Known rows, with every step that occurs
R -> H -> L: [-1.393 -0.437 -0.728 -1.066  3.325  2.059 -1.192 -1.695 -3.607  0.267
  1.030  1.016 -1.186  2.421  0.445  0.344  0.481 -0.454  3.270  0.444
  0.326]
P -> X -> Y -> V: [-0.399 -0.602  1.128 -2.638 -2.149  1.727  1.183 -5.594  0.289 -1.068
  2.373 -2.228 -0.330  0.077  1.606 -2.003  3.124 -2.462  2.150  4.078
 -2.384]
P -> X -> L -> H -> A: [ 2.183  0.103 -0.483  1.475 -4.068  0.973  0.216 -1.720 -3.663 -0.814
  0.433 -2.823 -0.314  0.859  0.808 -1.491  0.883 -0.637 -1.057  3.538
 -0.240]
A -> X -> Y: [-1.659  0.778 -0.337 -2.257 -2.632  1.143  0.083 -3.729  3.724 -0.632
  1.855  0.107  0.431 -0.192 -0.849 -2.447  1.281  0.080  2.514  3.333
 -2.249]
L -> H: [-2.099  1.633  1.314 -0.949 -2.950  0.911  0.326 -2.582 -3.689  0.483
  0.181 -1.166  0.740  2.762 -0.561 -0.525  0.847 -1.382 -0.058  2.871
 -1.150]
P -> X -> L: [-0.658  1.027  0.078  0.790 -2.345  1.852 -0.890 -2.764 -0.437 -1.055
  1.535 -2.179 -1.585 -0.612  0.558 -0.411  0.484 -1.351 -0.807  2.883
 -0.094]
H -> R -> X -> Y: [-1.229 -0.269  0.414 -0.542  0.440  1.562 -0.657 -4.169  2.045 -0.210
  1.975  0.216  0.465  1.156 -0.430 -3.035  0.104  0.085  4.451  3.110
 -2.309]
H -> A -> X -> Y -> K: [-1.333 -2.194 -0.773 -0.527 -4.344  1.617 -0.600 -3.031  2.321 -0.715
  1.411 -2.167  0.282 -0.420  1.427 -2.963  2.677  0.976  3.531  3.830
 -3.188]
V -> Y -> X -> L -> H: [-2.358  0.661 -0.497  0.770 -4.686  0.943 -0.705  0.179 -2.666 -0.512
  1.743 -0.399  2.305  1.861  0.133 -1.478  0.240 -3.161 -1.458  3.863
 -3.592]
X -> Y -> K: [-4.131 -1.322  0.435 -0.648 -3.207  2.824 -1.328 -3.868  1.982  0.582
  1.592 -2.274  1.067  0.722  1.772 -2.076  1.374 -1.791  2.479  3.842
 -2.960]
A -> X -> R -> H -> L: [-2.183  0.547 -0.105 -0.755  1.668 -0.120 -1.760 -0.909 -2.923  0.797
  1.738  1.618 -0.335  1.065  0.360  0.878  0.574  1.535  3.882  0.023
 -1.091]
L -> H -> A: [ 0.690 -0.188  0.081  0.408 -3.288  1.610  0.300 -2.743 -4.172  0.300
 -0.273 -2.259 -0.321  2.316  0.288 -1.196  1.902 -0.695  0.170  2.755
  0.147]
L -> H -> A -> X -> Y: [ 0.974 -0.014 -0.887 -1.396 -4.203  0.242  1.087 -2.775  1.220 -0.666
  1.055 -0.676  1.476  0.738 -0.496 -3.440  1.474  0.630  2.063  4.025
 -2.497]
P -> X -> R -> H: [-1.332  1.504  0.204 -0.463 -0.188  0.241  0.094 -6.018 -2.413 -0.642
  2.654 -1.498 -2.058  2.144  1.942  0.218  0.470 -0.864  0.110  1.426
 -0.659]
R -> H -> A -> X: [ 1.953 -0.114 -2.043 -1.338 -0.392  0.266  0.735 -3.792 -1.902 -2.226
  1.113  0.316 -3.074  2.067 -0.245 -1.282  2.489  1.885  1.478  1.510
  0.017]
Y -> X -> L -> H: [-3.363  1.488 -0.563 -0.057 -4.646  1.226 -1.315  0.727 -3.594 -0.379
  1.465 -0.006  1.368  2.768 -0.253  0.203 -0.235 -1.760 -1.553  3.602
 -2.269]
H -> R: [-1.646 -0.136 -0.145 -0.400 -0.526  2.340 -1.231 -3.445  0.067  1.661
  1.137 -1.634 -2.428  1.882 -1.346  1.136  0.969  0.131  3.225  1.096
  1.029]
V -> Y -> X -> R -> H: [-3.164  0.438 -1.009 -0.079 -0.958  0.877 -0.872 -4.219 -1.854 -0.320
  3.491 -0.040 -0.528  2.960  1.919 -0.344  0.994 -2.673  0.184  1.652
 -2.691]
H -> R -> X -> L: [-1.643  0.536  0.504  1.560  0.509  0.834 -2.559 -0.832 -1.439 -0.153
  1.193  1.109 -0.671  0.817 -1.103 -0.824 -0.329  0.377  2.015  2.041
 -0.958]

Rows
[ 0.322  0.136 -0.273  1.532 -3.612  1.112 -0.947 -0.579 -3.950  0.695
 -0.243 -1.139  0.505  1.795  0.144 -1.103  0.792 -1.338 -1.149  3.094
 -0.005] : X -> L -> H -> A
[ 1.395 -0.374 -2.436 -1.877 -1.011  0.641  0.914 -4.495  2.021 -1.519
  1.918  0.657 -0.686  1.463  0.105 -3.304  1.402  0.530  2.259  2.952
 -1.518] : R -> H -> A -> X -> Y
[-1.820  1.462 -0.307 -0.053 -2.515  0.501 -1.603 -0.457  0.110 -0.563
  1.049  0.937 -0.681 -0.510 -1.455 -0.321  0.952  0.355 -0.011  2.333
 -0.938] : A -> X -> L
[-2.507  0.572 -1.169  0.103 -3.607  1.185 -1.600  0.680 -2.213  0.988
  1.732 -0.278  0.212  3.218 -1.524  1.285 -0.766 -0.153  1.001  2.492
 -1.333] : Y -> X -> L -> H -> R
[ 0.311  0.199 -1.154  0.920 -2.864  0.803 -1.589 -0.411 -0.464 -0.622
  0.679  0.111 -1.373 -0.673 -0.810 -0.808  1.688  0.869  0.270  2.350
 -0.103] : H -> A -> X -> L
[-2.433 -0.510  1.280 -2.672 -1.598  1.845 -0.085 -4.249 -0.026  0.566
  1.714 -0.180  0.549  1.119  0.851 -1.588  2.982 -3.240  2.059  3.569
 -2.168] : X -> Y -> V
[-2.300 -0.769 -0.917 -0.171 -2.879  3.099 -0.360 -3.339 -0.076 -1.282
  2.736 -1.946 -0.830  0.972  0.926 -1.210  2.565 -2.713  1.020  2.952
 -2.423] : V -> Y -> X
[-0.827  0.074  1.188  0.282  1.126  1.169 -1.000 -3.399 -1.806 -0.670
  1.306 -0.089 -1.761  1.613 -0.920 -1.036  0.948  1.413  4.056  1.754
 -0.848] : H -> R -> X
[-0.489  0.053 -0.737  0.786 -0.175  1.093 -1.156 -4.621 -3.282  0.934
  1.412 -0.752 -2.110  2.685  1.878 -0.078  1.323 -1.017  0.388  1.061
  0.796] : X -> R -> H -> A
[ 0.524 -1.000 -1.556  2.009 -4.739  1.474 -0.556 -0.135 -3.057 -0.579
  1.227 -1.510  1.191  1.529  0.888 -2.139  1.436 -2.401 -1.034  3.778
 -2.167] : V -> Y -> X -> L -> H -> A
[-0.593 -2.081 -1.932 -1.258 -2.340  0.832  0.086 -3.803  1.138 -1.621
  1.859 -0.711 -0.141  1.477  1.676 -3.160  2.021  0.841  3.121  3.418
 -3.379] : R -> H -> A -> X -> Y -> K
[-5.456  1.130  0.580  0.184 -3.748  2.337 -2.619 -2.596 -1.368  0.992
  2.906 -1.560 -0.757  1.175  1.302  1.876  1.316 -1.009  0.813  1.932
 -1.213] : Y -> X -> R
[-1.228  0.676  0.669  0.747 -3.581  0.091 -1.613 -2.847 -0.985  0.944
  1.315 -1.481 -1.389 -0.756  0.341  0.228  2.579  1.510  1.812  1.460
 -0.520] : H -> A -> X -> R
[-1.008 -0.391  1.995 -2.134 -0.797 -0.413  0.619 -2.941 -2.504 -0.195
  1.603  0.914  2.109  2.498 -0.117 -2.830  1.813 -1.082  3.985  4.005
 -4.290] : L -> H -> R -> X -> Y -> V
[ 1.072  0.360 -2.353  0.208 -0.895 -0.006 -0.946 -1.237 -1.589 -1.481
  1.100  1.440 -1.795  1.195 -0.484 -1.029  0.975  0.783 -0.252  1.891
 -0.267] : R -> H -> A -> X -> L
[-2.738 -1.240  1.098 -0.093 -2.502  0.512 -0.582 -2.486 -0.573 -0.272
  1.487 -1.021  2.581  2.152  0.855 -3.344  0.256  0.432  4.449  4.297
 -5.231] : L -> H -> R -> X -> Y -> K
